In the rows, zero is written as 128.
Known rows, with every step that occurs
vinob > veponuk > kenep: [137 133  99 135 108 112 150 159  91  86 154 140 120 170 157 134 127 134
 164 147 151 139 103 112]
vinob > veponuk > fulovev: [152  83 109 140 101 130 150 128 116  62 114  94 149 167 169 154 132 159
 138 134 149 109 133 132]
fulovev > sero > vinob: [ 83 148 128 176  56 151 136 148 105 141 117  95 141 128 144 175 110 165
  87 100 132  87 132 111]
fulovev > veponuk > vinob: [ 45 165  97 164  98 107 182 173 111 158 157 106 109 175 165 137  69 148
 122 134 142 153  52 150]
sero > miro: [ 96 113  97 135  91 163 175 101 134 133  91 126 183 165 165 143 115 115
  57 130 135 152  88 134]
miro > veponuk: [ 82 123  73 124 106 117 134 179 145 132 116  97 115 149 152  81  94 112
 111 160 153 167  94 134]
fipi > veponuk > fulovev > sero > miro: [138  91 120 118  75 149 134 128 123  92  60  70 129 155 146 131  49 109
  76 122 160  85 183 132]
vinob > sero > miro > veponuk: [131 107 126 178  94 152 179 106 129  82 114 132 158 159 168 102 133 101
  89 155 113 138  99 144]
sero > miro > veponuk: [ 95 131  81 137 111 152 159 127 153 136  83 107 161 143 152 102  95 105
  64 153 125 165  92 130]
fulovev > sero > miro > veponuk: [ 83 149 116 163  86 156 144 123 148 124  55 106 144 113 127 124 115 130
  54 123 133 119 111 115]
fipi > veponuk > miro: [125  77 115 102 100 114 158 120 111  94 103  82 114 189 194 117  69  88
  98 147 170 139 149 126]
miro > sero > kenep: [ 70 129 101 125  86 141 146 185 128 129 115  88 111 126 130 133 131  95
 120 105 135 139 142 129]
fulovev > sero > kenep: [ 72 157 111 119  76 144 146 149 114 131  94 132 115 110 110 161 112 141
  99 108 134 108 112 116]
fulovev > sero > miro > veponuk > kenep: [ 83 169 114 152  81 161 137 137 134 125  65 113 131 117 116 122 105 130
  67 137 136 123 119 106]
vinob > sero: [126  84 137 167  70 138 177 116 105  75 146 146 147 184 182 128 149 115
 115 135 145 126  94 151]
veponuk > fipi: [ 65 116 140 115  59 155 178 137  98  68  97 151 156 217 166 161 162 112
  69 147 168 161 134 146]
fipi > veponuk > fulovev: [137  72 104 100  79 135 135 148 115  94  94  73 122 180 163 123  46 104
 102 132 173 104 174 144]
veponuk > fulovev > sero > kenep: [ 92 129 113  98  58 183 127 142 116  97  78  77 129 138 115 179  95 174
  93 135 149  89 167 126]
miro > sero > vinob > veponuk > fipi: [103 121 137 196  78 138 146 177 112 100 130  63 140 147 167 152 157 118
 117 102 119 116 181 124]
fulovev > sero: [ 79 126 126 154  62 142 142 136 122 117  85 121 134 138 142 151 130 142
  82 104 163 104 108 121]
vinob > sero > miro > veponuk > fulovev: [138 104 129 167  88 167 172 101 128  70 107 115 157 161 164 110 125 113
  84 162 116 129 119 144]
sero > vinob > veponuk > kenep: [130 157  99 164  90 132 142 173  74 132 191  97 138 157 165 171  97 165
 153 138 112 116 132 107]
miro > sero > vinob > veponuk > fulovev: [115 111 122 191  78 147 133 177 119 107 129  34 139 136 163 153 135 134
 127 102 120 101 186 123]
sero > kenep > veponuk > vinob: [ 92 160 124  95 130 110 158 163 129 151 149 123 118 115 141 154  93 107
 141 114  83 128  86 138]
kenep > veponuk: [121  92 143 142 131 109 154 128 163 105 121 118 168 139 174 103 133  95
 117 123 111 109  64 146]

Rows
[ 81 108 132 147  81 152 156 127 117 102 121  36 130 174 197 158 142 135
  92 148 142 151 168 107]
veponuk > miro > sero > vinob
[108 121 167 156 125  93 152 148 151 136 144 100 146 146 193 135 121 104
 126 101 103 117  81 150]
kenep > veponuk > vinob
[ 55 142  98 168 106 138 182 140 119 112 132  59 119 163 165 116  95 146
 106 172 131 148  91 126]
fulovev > veponuk > miro > sero > vinob
[ 56 179  70 129  98 134 168 180  97 130 159 133 103 179 123 102  64 142
 135 185 155 157  49 130]
fulovev > veponuk > kenep
[103 151 147 189  64 145 147 138  97 102 110 106 144 131 148 181 138 165
  96 105 120  81 146 110]
fulovev > sero > vinob > veponuk > fipi
[101 112 123 128  56 196 136 113 130  90  55  71 161 150 132 171 107 170
  59 133 152  90 166 128]
veponuk > fulovev > sero > miro
[121 116 122 131  85 144 180 130  95  87 155 156 126 155 151 140 130 112
 131 140 117 130  99 145]
vinob > sero > kenep
[130 120 161 137 103 139 186 120 110  59 140 159 139 149 151 128 149  93
 128 145  88 115 103 151]
vinob > sero > kenep > veponuk > fipi
[ 88 154 135 128 101 134 144 140 135 120  92 129 125  90 112 144 115 127
 107 107 107  87  99 121]
fulovev > sero > kenep > veponuk
[123 125  95  95  88 117 134 179  88 118 135 119  94 186 149 105  42  81
 130 146 175 136 144 122]
fipi > veponuk > kenep
[ 69 135 104 118  92 134 148 175 131  91  96 116 120 175 148  97 122 102
  86 174 153 177 126 139]
miro > veponuk > fipi
[137 108 144 155  86 104 164 141 101 125 131 102 109 182 195 134  58  79
 107 101 138 122 151 148]
fipi > veponuk > vinob > sero > miro
[106 103 174 135 117 124 168 123 149  67  99 137 174 164 171 118 162  85
  95 138 110 119  98 150]
kenep > veponuk > fipi
[ 91 153 148 147  75 115 171 162  86 141 178 124 102 174 182 185 111 128
 134 104 123 145 118 147]
veponuk > vinob > sero > kenep
[137 112 145 142 110 130 180 122 117  78 150 151 136 135 152 121 135  97
 139 138  88 110  86 148]
vinob > sero > kenep > veponuk
[132 127 103 179  95 125 152 152  91 131 175  90 155 149 182 174 109 162
 137 117 108 108 121 119]
sero > vinob > veponuk
[ 84 140 102 132 102 165 170 122 143 107  69 119 165 161 150 113 116  99
  46 164 123 171 116 134]
sero > miro > veponuk > fipi
[120  76 126 121  97 116 149 131 121  89  94  57 106 178 188 107  82  74
  98 136 167 137 175 123]
fipi > veponuk > miro > sero
[103 124  84 125 102 175 150 124 155 121  70  81 164 145 144 114  86 124
  59 163 127 151 123 134]
sero > miro > veponuk > fulovev
[101 140 109  85 135 122 160 152 137 130 134 136 132 108 129 131 101 101
 136 128  90 123  75 135]
sero > kenep > veponuk
[ 81 138 137 141 109 122 143 187 145 134 121  77 111 111 139 131 130  83
 131  92 103 125 139 135]
miro > sero > kenep > veponuk > vinob
[136 110 153 134 114 136 184 105 117  67 147 139 132 143 162 126 141 101
 135 151  89 117  96 142]
vinob > sero > kenep > veponuk > miro
[132 117 187 181 125 107 170 119 151 114 139 110 158 145 195 130 131  94
 116 108  80 108  85 153]
kenep > veponuk > vinob > sero > miro
[ 85 151  96 145 106 140 159 140 144 158  98  95 147 148 164 125  89 113
  68 139 120 170 104 133]
sero > miro > veponuk > vinob
